Every row comes from one small tree of marks. The marks that hang from a mark follow it in brackets, in the order of their numbers. Every link used is in the known rows. Which tree was each row made from?
In the rows, 128 means zero.
Known rows:
j_854[j_485]: [139 135  93 131 131 109 149 148 154 124 134 144 110 137 124 148 155 125
 110 134 113 139 133 130 135 119 106 110 140 115]
j_226[j_658]: [123 125 151 126 142  86 153 139 140 127 124 145 107  92 160 126 156 111
 108 151 149 131 132 127 143 125 122 126 163 117]
j_485[j_854[j_58[j_495]]]: [145 119 146 140 110 113 143 100 136 144 108 129 144 158 100 163 176 129
  97 140  85 129 180 133 115  95 114 100 135 115]
j_485[j_536[j_101[j_226]] j_854]: [153 100 139 133 153  54 152 115 142 106 156 164 130 190 159 135 124  91
  45 151 111 146 175 114  67  87  48 149 149 136]
j_658[j_226 j_854[j_58]]: [109 113 150 141 106 140 157 104 143 147 125  96 136  97  93 176 178  80
 100 141  77 135 118 152 114 131 153 134 172 142]
j_101[j_536]: [123 124 121 140 147  72 143 113 147 118 107 120 103 126 123 140 135 119
 105 148 172 147 124 133 148 125 116 130 133 128]
j_101[j_130 j_226]: [128 140 122 106 177  49 149 113 134 118 136 140  98 162 138 117 129 130
  98 149 133 178 159 151  92 123 130 141 145 148]
j_226[j_658[j_854[j_58[j_495]]]]: [125 134 191 157 117 109 156 109 125 164 109 137 114 117 119 158 196 100
  90 135  90 108 146 145 140 110 153 126 151 116]
j_854[j_58 j_485[j_536[j_658]]]: [158 129 116 150 149 140 149 156 173 101 156 167 101 136 131 156 169 101
  98 152  70 130 129 116 122 102 117 135 137 106]
j_495[j_58 j_658[j_226 j_854]]: [ 87 128 154 122  81 105 199 107  93 127 130  95 158  80 111 197 164  89
  83 150 125 129 144 145 158 116 171  86 170 150]
j_485[j_536[j_658[j_226]] j_854]: [132 103 147  98 126 118 174 142 157  90 149 117 132  99 158 145 184  89
  62 172 105 148 148 115  79 127  75 116 177 136]
j_58[j_495[j_658]]: [124 141 158 139  94  88 147 109 108 139 100 127 142 122 104 166 156 122
  87 144 141 133 174 147 166  92 157  79 140 115]
j_485[j_536[j_101] j_854[j_58]]: [150  92 148 150 131  97 155 107 147 113 158 164 143 170 120 155 132  82
  67 157  60 118 159 110  88  77  74 135 150 116]
j_536[j_101[j_130 j_226 j_854] j_485]: [130 144 154  98 140  36 170 111 130 101 141 114  54 194 136  87 104 119
  64 142  69 180 157 166  81 126 109 165 152 148]
j_58[j_495[j_658[j_226]]]: [109 138 159 127  77  84 157 110 117 148  94  83 162  73 100 168 175  98
  79 141 126 143 172 161 173  98 164  84 151 124]
j_485[j_854]: [131 109 124 119 128 102 152 123 132 112 131 131 134 147 130 147 153 123
  99 155 124 137 153 123  93 120  79 107 159 129]
j_658[j_854[j_58[j_495]]]: [126 124 168 150 105 128 149  97 125 161 111 137 125 152  80 175 182 109
  89 133  85 117 153 146 115 107 152 112 144 126]
j_101[j_226[j_658] j_854]: [123 148 166 109 171  49 145 123 139 118 119 147  68 111 162 110 149 121
  93 129 141 171 157 143 119 124 132 136 142 126]
j_101[j_226[j_658] j_536 j_854[j_485]]: [137 169 113 140 193  23 153 136 160 110 109 132  48 122 168 106 155 126
  93 113 149 181 143 142 154 127 121 156 118 125]
j_485[j_536[j_658] j_854[j_58]]: [150  98 146 133 150 137 157 131 153  91 146 162 120 149 137 155 171 104
  85 177  83 132 148 108  80  99  87 132 151 117]
j_854[j_58[j_495[j_658]]]: [126 141 155 163  94 103 142  99 112 149  95 130 150 118  79 177 164 114
 104 143 109 127 172 152 180  77 179  94 125 107]
j_495[j_658[j_226 j_854[j_485]]]: [108 142 117 150  94 114 169 133 129 133 136 100 147  79 119 183 184  78
  86 140  89 138 124 153 137 118 145 115 166 143]
j_101[j_130 j_536 j_854[j_58[j_495]]]: [116 161 149 125 148  50 173  78 134 142  97  91  73 143  79 139 153 147
  91 117  85 173 175 160 144 116 185 123 115 124]
j_58[j_495[j_658[j_226 j_854[j_485]]]]: [116 154 133 149  73 106 173 126 123 156 118  93 151  89 103 187 199  94
  68 124  81 136 155 161 156 111 155  99 154 135]
j_854[j_58]: [131 123 134 141 129 123 135 110 146 133 118 144 123 134 102 154 145 112
 126 149 111 131 137 134 131 105 143 123 139 119]
j_658[j_854[j_58[j_495] j_485[j_536]]]: [139 140 133 161 115 135 159 129 142 154 131 155 127 160  99 189 188 106
  56 128  42 117 164 134 106  83 134 103 127 122]

Write each row's tree:
[139 138 151 112 154  66 149 131 157  73 106 112  21 168 144  88 138 126
  84 156 155 184 126 155 117 149  98 164 131 142] | j_101[j_226 j_536[j_485 j_658] j_854]
[ 94 136 139 113  85  96 186 112 101 123 120  93 163  67 110 182 146 106
 106 149 142 137 157 142 187 104 168  74 153 130] | j_495[j_58 j_658[j_226]]
[130 107 170 118 119 102 191 135 132  89 173 130  59 181 143 105 154  85
  74 174  61 131 103 149  77 150  90 184 194 148] | j_536[j_101[j_130] j_485 j_658[j_854]]
[100 128 153 132  96 106 187 106  78 117 135 144 141 120  98 195 146 108
  89 155 139 121 149 133 151 102 158  85 158 136] | j_495[j_58 j_658[j_854]]
[157 113 138 178 135 135 156 131 159 106 171 173  87 165 117 153 180  77
 111 137  45 110  95 127 123 124 106 182 159 109] | j_536[j_101 j_658[j_854[j_58 j_485]]]
[139 160 112 117 173  24 165 115 145 107 164 144  64 178 137 110 122 124
  86 110  62 187 157 150 100 120 119 162 137 128] | j_536[j_101[j_130 j_226 j_854[j_485]]]
[121 121 166 158 144 121 155 120 133 142 132 148 107 108 133 156 180  87
 109 150  98 110 120 140 122 118 143 144 160 126] | j_226[j_658[j_854[j_58]]]
[120 111 169 107  91 150 176 147 146 100 128  82  90 111 143 132 187  81
  78 172  97 134  98 160  92 165 101 145 191 156] | j_536[j_485 j_658[j_226 j_854]]
[122 129 149 146  75 102 164  93 123 145 100  77 182  92  91 182 184  97
  89 145  76 139 184 153 156  90 151  86 147 126] | j_485[j_854[j_58[j_495[j_658[j_226]]]]]
[169  96 150 124 131  71 151 138 152  74 154 139  82 207 169  94 144 100
  75 168 104 146 137 133  85 129  20 182 167 136] | j_536[j_101[j_226] j_485[j_854] j_658]
[124 132 111 153 108 143 162 128 155 142 137  99 131 103 100 180 186  87
 103 126  51 129 117 148 124 129 137 132 158 134] | j_658[j_226 j_854[j_58 j_485]]
[113 140 116 172  93 134 162 126 133 142 129 102 153  87  93 192 188  77
 101 133  56 128 123 154 151 110 167 124 155 137] | j_495[j_658[j_226 j_854[j_58 j_485]]]
[126 152 152 128 190  17 147 115 151 113 100 121  54 113 160 101 142 116
  92 127 173 181 147 143 141 130 129 155 128 134] | j_101[j_226[j_658] j_536 j_854]
[ 97 143 115 135  78 112 204 130 103 126 140 100 154  82 111 199 174  97
  94 132  97 130 140 143 167 111 157  88 158 142] | j_495[j_58 j_658[j_226 j_854[j_485]]]
[127 140 130 154  88 136 164 115 148 163 115  89 137 112  85 182 208  94
  84 111  40 130 150 156 135 120 149 113 148 127] | j_658[j_226 j_854[j_58[j_495] j_485]]
[147 120 150 134  78 124 154 119 129 137  96  99 125 177 106 145 166 130
  86 154  67 122 174 149 116 104  88 104 138 128] | j_536[j_485[j_854[j_58[j_495]]]]
[126 141 122 147 143 108 162 154 145 130 144 156 101 110 160 150 185 101
  97 135  98 120 114 134 122 133 114 135 164 122] | j_226[j_658[j_854[j_485]]]
[115 126 153 170 110 130 149 104 114 132 122 142 138 125  87 186 159  85
 106 156  99 122 130 143 133  97 169 126 152 135] | j_495[j_658[j_854[j_58]]]
[102 126 160 156  90 131 157 105 124 144 120  99 159  77  88 190 175  73
  96 153  85 130 131 157 138 108 180 120 166 143] | j_495[j_658[j_226 j_854[j_58]]]
[142 102 134 134 154  81 183 103 134 116 171 154 131 175 128 144 128 103
  66 160  41 138 168 119  72  84  93 146 159 126] | j_485[j_536[j_101[j_130]] j_854[j_58]]
[113 143 162 152  76 106 152  98 125 158  93  79 170  75  77 178 176  95
  93 137  94 135 171 165 181  93 191  93 139 119] | j_854[j_58[j_495[j_658[j_226]]]]
[115 133 120 125 118 128 174 150 153 133 154 117 131 104 136 178 179  85
  57 140  69 134 132 137  93 117 111 114 164 148] | j_658[j_226 j_854[j_485[j_536]]]
[152 173 128 138 129  82 135 109 149 143 106 139  88 167  91 149 167 136
  97  94  67 169 186 156 137 100 152 118 102 115] | j_101[j_226 j_854[j_58[j_495] j_485]]
[128 153 134 157  98 109 169 136 110 143 133 150 143 134 116 197 181  98
  39 141  74 123 172 138 128  78 135  86 136 130] | j_58[j_495[j_658[j_854[j_485[j_536]]]]]
[153 145 124 156 144  67 138 109 158 121 143 156  82 175 102 134 133 113
 104 104  58 162 147 139 130 100 122 164 121 112] | j_536[j_101[j_226 j_854[j_58 j_485]]]
[114 123 173 141  83 133 161  96 137 168 107  87 143 104  78 179 200  89
  83 126  72 124 153 161 131 122 162 113 159 139] | j_658[j_226 j_854[j_58[j_495]]]
[132 142 133  94 131 117 173 156 170  95 156 117  84  88 148 143 181 106
  64 134  70 165 140 131 107 130 124 113 150 119] | j_101[j_854[j_485[j_536[j_658[j_226]]]]]
[137 120 181 117 140  94 160 127 149  83 166 168  68 136 140 128 139  92
  62 148  93 144 140 117  97 113 110 147 153 107] | j_485[j_536[j_101[j_854] j_658]]
[126 172  87 140 174  64 173 112 158 117 125 102  64 141  98 136 137 142
 116 120  68 178 138 145 137 127 166 137 113 124] | j_101[j_130 j_536 j_854[j_58 j_485]]
